In the rows, 128 means zero.
Known rows, with every way that one mark hangs from another
z_80(z_471(z_239)): [134 144 116 179 130 169 116 146 139 126 138 139 142 144 116 135 136 128
 137 102 110 120 114 133 123 117 142 138 104 112 116  97 143 114 136 122
 165 137 152 134 149 105 127 112 125]
z_805(z_471): [130 139 120 138 125 151 128 135 136 131 123 144 129 143 126 134 143 139
 144 124 113 125 135 125 129 119 137 136 113 114 123 112 138 128 132 128
 140 137 143 128 133 132 126 105 130]
z_504(z_194 z_629(z_471(z_239 z_805))): [158 179 132 183 135 142  93 175 146 130 124 120 156 125 110 133 124 154
 156  99 151  92 118 159 149 119 128 152 104  98  84  77 168  90 128 105
 157 138 136 181 159 108 161  92 115]
z_805(z_471(z_239)): [135 149 119 167 131 165 113 147 138 127 130 147 139 150 118 133 139 137
 146 109 120 116 123 131 128 110 143 142 100 106 111  96 147 119 131 120
 158 142 152 135 149 130 121 105 132]
z_962(z_615): [135 123 123 138 122 124 120 117 140 130 132 142 142 111 141 121 115 135
 120 123 124 134 146 132 119 123 123 134 128 124 142 142 123 123 118 126
 127 126 133 131 125 153 141 120 130]
z_629(z_471): [136 136 139 136 128 130 127 133 135 141 127 136 149 119 135 127 128 143
 134 118 130 117 136 139 126 133 128 136 129 120 107 120 142 114 137 120
 138 131 126 136 135 114 139 113 130]
z_471(z_239(z_426(z_80)) z_805): [156 192 118 231 130 194  84 160 146 115 149 143 163 127 129 146 111 152
 149  92 139 125 123 148 131  86 161 162  92 109  75  59 141  80 117 125
 167 159 168 157 178 122 113 139 125]
z_194(z_962(z_615)): [145 131 117 132 117 121 115 124 146 114 134 143 136 102 152 123 112 140
 127 115 125 140 137 144 107 115 125 146 146 111 144 137 117 109 114 123
 135 126 126 135 133 128 162 121 135]
z_805(z_471(z_239(z_426))): [135 157 118 189 127 188 108 156 146 127 141 150 154 145 116 138 138 143
 149 100 118 122 133 134 131  92 146 161  89 107  87  84 144  99 132 126
 167 158 162 139 161 140 114 104 130]
z_615(z_174(z_362) z_504(z_629)): [129 109 126 134 133 137 142 138 128 147 115  88 143 123 135 118 106 144
 119 129 125 134 125 164 136 135 118 113 105 138 130 163 162 142 152 135
 129 156 129 165 114 169 112 116  96]
z_362(z_174(z_615 z_667)): [116 117 122 118 130 108 111 124 100 117 129  89  82 139 117 153 134 147
 108 115 125 136  93 107 129 142 121 127 113 148 119 158 100 131 119 152
 124 123 157 183 102 134 128 128 113]
z_629(z_471(z_239(z_426(z_80)) z_805)): [164 196 129 237 126 199  84 165 153 130 149 151 182 115 132 146 112 168
 154  81 141 116 132 159 127  91 163 168  93  99  55  52 158  64 128 116
 179 160 165 163 183 115 124 128 125]
z_364(z_100 z_962(z_615(z_174(z_362 z_667)))): [146 112 108 147  93 138  93  64 141 160 127 117 152 111 161 116 105 139
  78 123 117 138 123 165  95 131 106 124 125 122 148 166 139 147 120 118
 163 133 126 187  86 173 112 112 127]
z_239(z_426(z_80 z_667(z_504) z_805) z_471): [144 192 115 230 114 198  92 178 147 103 153 150 149 100 153 157 140 145
 154 116 111 129 168 128  89  69 157 182 104 117  57  50 125  64 125 151
 159 180 181 149 168 166 126 133 123]
z_615(z_174(z_667(z_504))): [132 119 129 125 124 126 120 123 105 130 114  91  92 113 118 120 125 124
 102 130 112 129 123 136  93 124 109 119 127 147 119 120 117 119 149 132
 123 131 142 156 112 139 135 103 128]
z_174(z_362 z_615(z_100 z_504) z_667): [109 107 130 124 131 138 106 133 127 105 111  87 102 147 135 146 130 146
 100 127 113 137  81 145 157 133 123 122  90 142 115 145 126 149 146 134
 126 161 161 184  98 170 103 131 122]
z_239(z_426(z_80 z_667(z_504)) z_471(z_805)): [149 179 103 240 118 204  87 185 146  98 138 144 144  99 134 151 139 147
 148 109 120 121 142 145  99  66 152 172  95 116  56  41 118  63 123 143
 167 168 181 157 166 147 121 122 132]
z_194(z_962(z_615(z_100 z_174(z_667) z_504))): [136 126 125 139 120 135  99 139 148 105 126 104 133 104 169 118  98 137
  89 119  96 166 122 174  97 124 107 131 130 128 141 129 126 125 135 123
 137 155 149 166 114 156 141 114 137]
z_194(z_962): [136 134 124 120 123 127 123 134 133 111 129 129 123 119 139 128 124 134
 133 120 126 133 120 138 116 119 132 137 147 112 128 124 120 112 123 124
 135 129 124 132 139 104 147 129 135]
z_426(z_80 z_667 z_805): [135 197 114 182 127 152  92 149 136 104 161 135 134 120 149 165 127 143
 147 121 120 134 146 134 110 105 160 157 121 116  94  88 135 107 101 137
 143 154 152 131 138 116 124 158 116]
z_471(z_239(z_426) z_805): [143 162 116 205 132 178  88 163 143 121 141 133 165 132 120 138 113 137
 136  99 138 123 114 149 138  92 144 160  95 114  85  77 134  85 128 117
 164 152 158 152 166 125 111 134 130]
z_239(z_426(z_80 z_667(z_504)) z_471): [140 162 112 215 115 191 108 174 141 101 141 145 131  98 134 146 148 139
 147 118 116 122 157 131  94  73 147 166 103 123  65  65 121  79 125 150
 157 167 175 141 153 166 124 115 126]
z_805(z_471(z_239(z_426(z_80 z_667(z_504))))): [141 189 102 232 123 209  94 174 140  95 145 147 125 120 112 146 152 143
 157 100 117 110 142 143  93  58 162 169  81 105  53  44 135  81 117 135
 170 175 187 144 152 151 123 112 127]
z_615(z_100 z_174(z_667) z_504(z_194(z_962))): [128 133 126 113 130 132 100 159 139  76 113  85 109 126 155 129 123 132
 100 122  98 143 113 180 120 116  97 127 128 128 123  98 125 128 146 126
 140 169 140 181 115 130 146 101 144]
z_426(z_805(z_471(z_239))): [139 175 116 181 131 176  96 154 146 129 143 148 156 153 134 144 132 145
 153 106 115 121 133 129 127 103 153 159  99  98 100  84 153 106 127 122
 160 154 161 142 167 127 123 123 127]
z_80(z_471(z_239(z_426(z_667)) z_805)): [136 181  91 241 126 204  76 181 149  98 152 139 157 136 112 160 135 138
 142  91 111 118 110 157 124  83 152 176  79 108  68  55 132  79 122 120
 194 161 172 140 159  88 110 125 128]
z_364(z_962(z_615(z_100 z_174 z_504(z_194)))): [141 111 120 148 128 144 102 142 164 102 118 103 175 110 163 108 113 115
  86 128 115 139 143 193 128 119  90 122 113 124 144 111 144 138 122 114
 156 168 135 174  98 198 137  95 134]
z_362(z_174(z_667(z_504))): [127 110 118 128 117 113 117 125  90 125 120 101  75 115 116 131 133 132
 106 124 122 129 117 114  89 122 117 128 120 148 108 143 102 122 123 145
 117 121 155 180 115 157 134 127 128]
z_364(z_100): [132 133 117 135 117 137 117 112 145 139 132 135 135 134 140 111 131 132
 119 127 131 122 126 132 119 127 123 127 142 129 136 117 136 136 123 126
 144 127 124 143 117 148 131 134 136]
z_471(z_239(z_426(z_667(z_504) z_805))): [134 172 109 210 130 177  78 174 133  99 151 123 141 113 122 146 133 127
 138 109 127 116 134 144  97  71 146 180  98 122  61  62 124  73 120 128
 157 172 168 147 157 149 122 144 130]
z_471(z_239(z_426(z_805))): [139 171 127 192 131 173  91 154 145 126 156 137 166 134 135 145 116 140
 142 102 129 131 136 135 126  96 149 169 105 113  85  84 141  87 127 126
 156 164 155 144 170 136 116 146 124]
z_962(z_615(z_100 z_504)): [130 117 124 152 129 140 114 142 159 113 126 131 155 114 157 112 114 130
 105 128 116 149 139 156 127 122 116 131 117 130 140 127 136 136 126 122
 129 151 146 143 118 191 129 129 134]
z_805(z_471(z_239(z_426(z_667)))): [127 171 105 205 128 189  94 169 145  99 151 146 144 140 110 156 145 140
 147 104 118 120 132 149 121  81 150 171  86 108  72  75 137  96 116 126
 179 166 167 130 147 126 107 112 130]
z_615(z_100 z_174(z_362 z_667) z_504): [119 111 125 129 127 145 115 128 127 122 117  85 121 132 153 132 113 135
  92 129 102 146 107 176 128 132 108 114 102 138 120 144 146 157 159 126
 134 166 146 182  94 168  91 119 127]

Rows
[129 114 116 102 123 121 124 111 102 107 100  85  82 116 122 134 136 130
 104 124 115 102 123 157 118 110  95 123 109 137 116 130 119 131 161 131
 125 154 139 195  93 156 134  85 140] => z_615(z_174(z_362 z_667(z_504(z_194))))
[126 123 125 115 119 126 124 100 109 137 123 100 110 126 135 144 116 138
 102 124 112 134 113 152 120 136 115 122 110 134 127 159 135 141 153 127
 132 140 133 168  98 129 105 108 124] => z_615(z_174(z_362 z_667))
[131 134 135 134 142 136 125 174 152 114 114  82 136 129 136 113 121 123
 119 134 124 132 133 175 143 135  94 117 116 130 127 105 164 143 141 125
 134 162 129 178 107 180 148  91 109] => z_615(z_100 z_174 z_504(z_194 z_629))
[115 124 124 127 128 117 105 139 121 111 134  85  80 145 127 152 137 135
 106 116 125 142  83 121 120 147 112 126 111 136 118 140 110 137 118 143
 134 131 159 198  91 158 127 123 121] => z_362(z_174(z_615(z_100) z_667))
[137 112 116 136 111 135 116 106 131 131 119 101 106 100 148 123 111 125
  90 123 108 136 124 165  87 120  96 122 111 125 131 141 132 136 147 119
 131 148 149 196  82 205 131  90 138] => z_962(z_615(z_100 z_174(z_362 z_667(z_504))))
[143 138 127 117 123 115 125 157 134 106 110 106  91 103 115 111 142 130
 148 128 137 105 134 138 113 105 114 139 143 112 115 104 120 102 123 129
 121 131 122 166 136 142 195  94 121] => z_667(z_504(z_194(z_962) z_629))
[130 189 101 229 126 200  80 180 150 104 167 141 165 139 129 167 138 136
 149  98 104 129 132 140 113  86 157 185  89 106  68  63 136  80 122 129
 184 175 175 134 161 104 118 133 120] => z_80(z_471(z_239(z_426(z_667 z_805))))
[125 161 114 192 131 166  94 163 135  97 154 130 142 126 111 147 130 129
 134 110 132 123 125 149 119  90 141 162 100 121  78  87 132  97 114 126
 163 157 150 130 142 126 108 135 126] => z_471(z_239(z_426(z_667)))
[145 124 133 156 109 133  95 112 146 138 138 106 149 109 151 121 103 118
  80 131 107 157 123 160  89 141 101 122 125 116 140 134 136 138 114 112
 154 130 132 167  98 170 128 103 124] => z_364(z_962(z_615(z_100 z_174(z_667))))
[141 193  93 213 122 182  96 160 143  98 148 142 137 130 131 165 137 144
 148 107 108 127 120 143 113 101 160 152  95 108  92  64 132  96 109 130
 171 146 162 135 142  80 122 133 122] => z_426(z_80(z_471(z_805)) z_667)
[136 144 144 145 133 133 117 177 160 124 113 109 153 121 136 116 134 143
 137 125 133 117 136 162 147 131 107 134 115 118  99 100 168 128 136 121
 133 157 132 171 129 171 159  91 117] => z_615(z_100 z_504(z_194 z_629(z_471)))
[132 109 124 149 135 148 119 145 159 117 129 111 165 109 164 108 101 127
  95 125 108 154 140 177 115 128 101 122 114 136 146 121 145 137 137 123
 138 162 142 152 104 196 128 107 132] => z_962(z_615(z_100 z_174 z_504))
[150 153 134 157 134 134 100 182 147 110 117 118 152 115 126 118 124 158
 150 100 136 104 125 169 141 108 128 152 125 106  90  97 160  96 132 119
 151 158 132 168 172 115 174 100 116] => z_615(z_504(z_194(z_962) z_629(z_471(z_239))))
[139 169  87 244 126 207  81 185 141  93 138 133 139 123 101 146 143 133
 141  97 114 109 112 155 106  66 147 172  77 113  59  38 119  67 129 122
 185 162 180 150 157 119 122 115 134] => z_80(z_471(z_239(z_426(z_667(z_504))) z_805))
[131 106 121 117 117 132 126 104  99 133 109  90  91 112 124 129 123 131
 102 129 112 118 116 149 102 120 110 117 110 140 117 145 125 130 161 129
 124 140 140 180  97 154 119 101 129] => z_615(z_174(z_362 z_667(z_504)))
[157 211 115 252 127 200  71 181 148 103 159 145 173 112 126 164 118 165
 152  82 136 113 130 172 118  81 167 178  88  99  39  44 153  60 113 118
 187 166 168 158 168  99 114 131 126] => z_629(z_471(z_239(z_426(z_80 z_667)) z_805))
[123 109 118 134 132 154 132 137 140 119 118  95 148 130 157 122 112 127
 102 126 114 141 113 187 131 129 109 114 103 131 127 133 156 152 159 122
 144 173 140 174  95 182  99 117 131] => z_615(z_100 z_174(z_362) z_504)
[138 131 129 144 136 132 117 166 165 114 118  96 153 111 148 106 108 128
 113 130 121 139 150 179 132 130  87 127 115 129 144 119 157 135 129 125
 131 162 133 177 101 210 162  83 111] => z_962(z_615(z_100 z_174 z_504(z_194 z_629)))
[136 127 129 132 120 120 113 110 124 137 130 112 125 108 141 131 102 135
  98 122 106 148 138 141 102 139 108 129 125 137 143 147 123 128 132 129
 128 129 136 149 107 140 135 101 125] => z_962(z_615(z_174(z_667)))
[136 134 128 122 132 119 116 164 140 102 111 108 123 120 131 118 130 145
 140 126 129 124 130 148 144 112 120 138 135 122 123 121 133 118 125 134
 122 147 126 154 147 134 167 113 111] => z_615(z_504(z_194(z_962) z_629))
[138 178 113 215 126 199  90 163 156 131 158 149 175 144 131 150 128 141
 153  94 103 131 135 128 122  96 155 178  92 106  82  72 143  84 135 128
 175 165 168 142 179 119 123 125 124] => z_80(z_471(z_239(z_426(z_805))))
[143 125 107 131 116 141 122 121 160 115 135 118 145 104 176 127 101 129
 112 112 116 142 123 189  98 124 104 131 134  98 149 140 142 128 133 110
 156 155 130 186  93 167 140  96 139] => z_194(z_962(z_615(z_100 z_174(z_362))))
[142 108 109 149 116 136  89 110 163 115 112 134 173 113 157  99 123 134
  91 129 125 120 146 165 133 105 109 135 132 131 143 122 127 136 102 123
 150 149 130 162 118 192 141 127 139] => z_364(z_100 z_962(z_615(z_504(z_194))))
[139 128 116 107 125 122 118 143 129  81 106 118  96 108 124 117 147 125
 136 123 130 102 132 148 115  94 114 137 142 117 118  92 102 102 131 125
 126 143 130 161 132 127 178 101 148] => z_667(z_504(z_194(z_962)))
[112  95 115 128 145 125 120 148 116 106 118  89 120 137 127 134 129 149
 110 115 128 134 105 132 143 131 124 126 103 158 123 152 112 135 123 155
 124 151 158 176 108 161 121 142 111] => z_362(z_174(z_615(z_504)))
[130 118 124 125 116 141 123 117 118 127 114  85  92 116 136 128 126 119
  99 129 111 128 105 162  97 127 100 115 109 129 116 128 132 136 160 119
 134 149 144 194  83 182 119  99 137] => z_615(z_100 z_174(z_362 z_667(z_504)))
[138 147 104 217 120 188  91 185 142 101 128 138 141 107 127 145 142 135
 136 118 119 117 136 146 111  75 134 170  97 123  67  57 110  68 133 133
 167 162 170 151 156 148 119 114 140] => z_239(z_426(z_667(z_504)) z_471(z_805))
[147 121 125 156 117 144 111 120 160 136 140 114 176 107 154 110 104 113
  94 127 120 150 133 173  97 138 103 120 129 108 148 122 144 133 114 108
 161 138 126 158  97 179 132 101 126] => z_364(z_962(z_615(z_100 z_174)))
[152 143 144 178 126 140 117 161 133 156 122 119 136 107 102 106 126 140
 150 111 148 101 126 137 106 122 133 139 119 114  84 102 162  94 136 116
 141 127 136 157 153 147 162  96 109] => z_667(z_504(z_629(z_471(z_239))))
[144 196 117 212 116 202 107 154 157 130 159 157 165 132 152 158 131 153
 161 102  97 144 156 118 114  95 167 174 100 108  89  73 136  86 127 145
 160 168 170 140 168 125 130 131 113] => z_239(z_426(z_80(z_471) z_805))
[118 112 121 130 128 121 108 144 110 107 119  74  64 127 117 136 142 130
 104 122 124 132  85 118 103 132 107 121 110 143 110 125 101 127 125 141
 125 130 168 208  89 187 142 118 126] => z_362(z_174(z_615(z_100) z_667(z_504)))
[144 213  99 234 127 194  80 167 146 104 169 147 150 138 138 171 137 143
 157  96 105 125 132 136 103  92 174 169  96  99  81  56 148  94 109 131
 179 163 173 135 159  95 124 144 115] => z_426(z_80(z_471(z_239)) z_667 z_805)
[142 149 122 199 120 184 105 169 152 128 130 149 172 126 139 143 127 146
 141 113 119 131 133 133 139 101 136 162 104 114  92  85 129  84 140 133
 163 153 158 150 173 135 111 115 133] => z_239(z_426 z_471(z_805))
[138 128 124 128 122 125 106 130 138 100 113  96  99 102 139 118 126 117
  94 126 110 124 139 161  97 112  80 130 120 129 132 101 117 127 142 123
 128 147 145 191  88 193 163  70 147] => z_962(z_615(z_100 z_174(z_667(z_504(z_194)))))
[139 170  94 205 135 174  73 185 133  64 127 116 123 116 101 147 142 130
 134 105 140  90 122 171 127  56 129 170  85 117  60  35 115  70 120 119
 166 171 164 171 145 140 134 117 145] => z_471(z_239(z_426(z_667(z_504(z_194)))) z_805)
[132 120 117 108 139 131 120 155 136  79 108  98 132 119 147 120 120 135
 113 119 114 127 131 178 134 105 106 128 132 133 130 105 125 119 142 133
 138 169 130 158 127 122 149 103 137] => z_615(z_174 z_504(z_194(z_962)))
[134 181  98 232 123 203  79 182 144 101 156 136 143 124 118 152 145 129
 147 101 103 119 135 141  94  69 152 187  87 113  58  50 128  70 127 128
 177 176 183 144 159 132 129 129 124] => z_80(z_471(z_239(z_426(z_667(z_504) z_805))))
[152 113 120 170 116 143 103 119 164 166 125 112 187 106 155  80  94 136
  95 132 123 146 143 164 103 132 109 121 136 132 152 146 159 140 109 124
 154 134 123 162 111 203 137 116  98] => z_364(z_100 z_962(z_615(z_174 z_504(z_629))))
[138 117 131 151 134 131 127 142 144 147 125 105 159 105 143 104  94 142
 114 127 118 150 151 155 117 135 112 126 118 142 146 154 151 131 133 136
 123 142 132 145 119 178 142 109  95] => z_962(z_615(z_174 z_504(z_629)))
[131 159 102 207 126 192  99 173 136 100 136 140 124 125 104 139 153 131
 143 109 118 107 134 147 100  66 145 168  86 113  63  60 128  85 126 125
 169 169 176 139 145 157 123 104 134] => z_805(z_471(z_239(z_426(z_667(z_504)))))
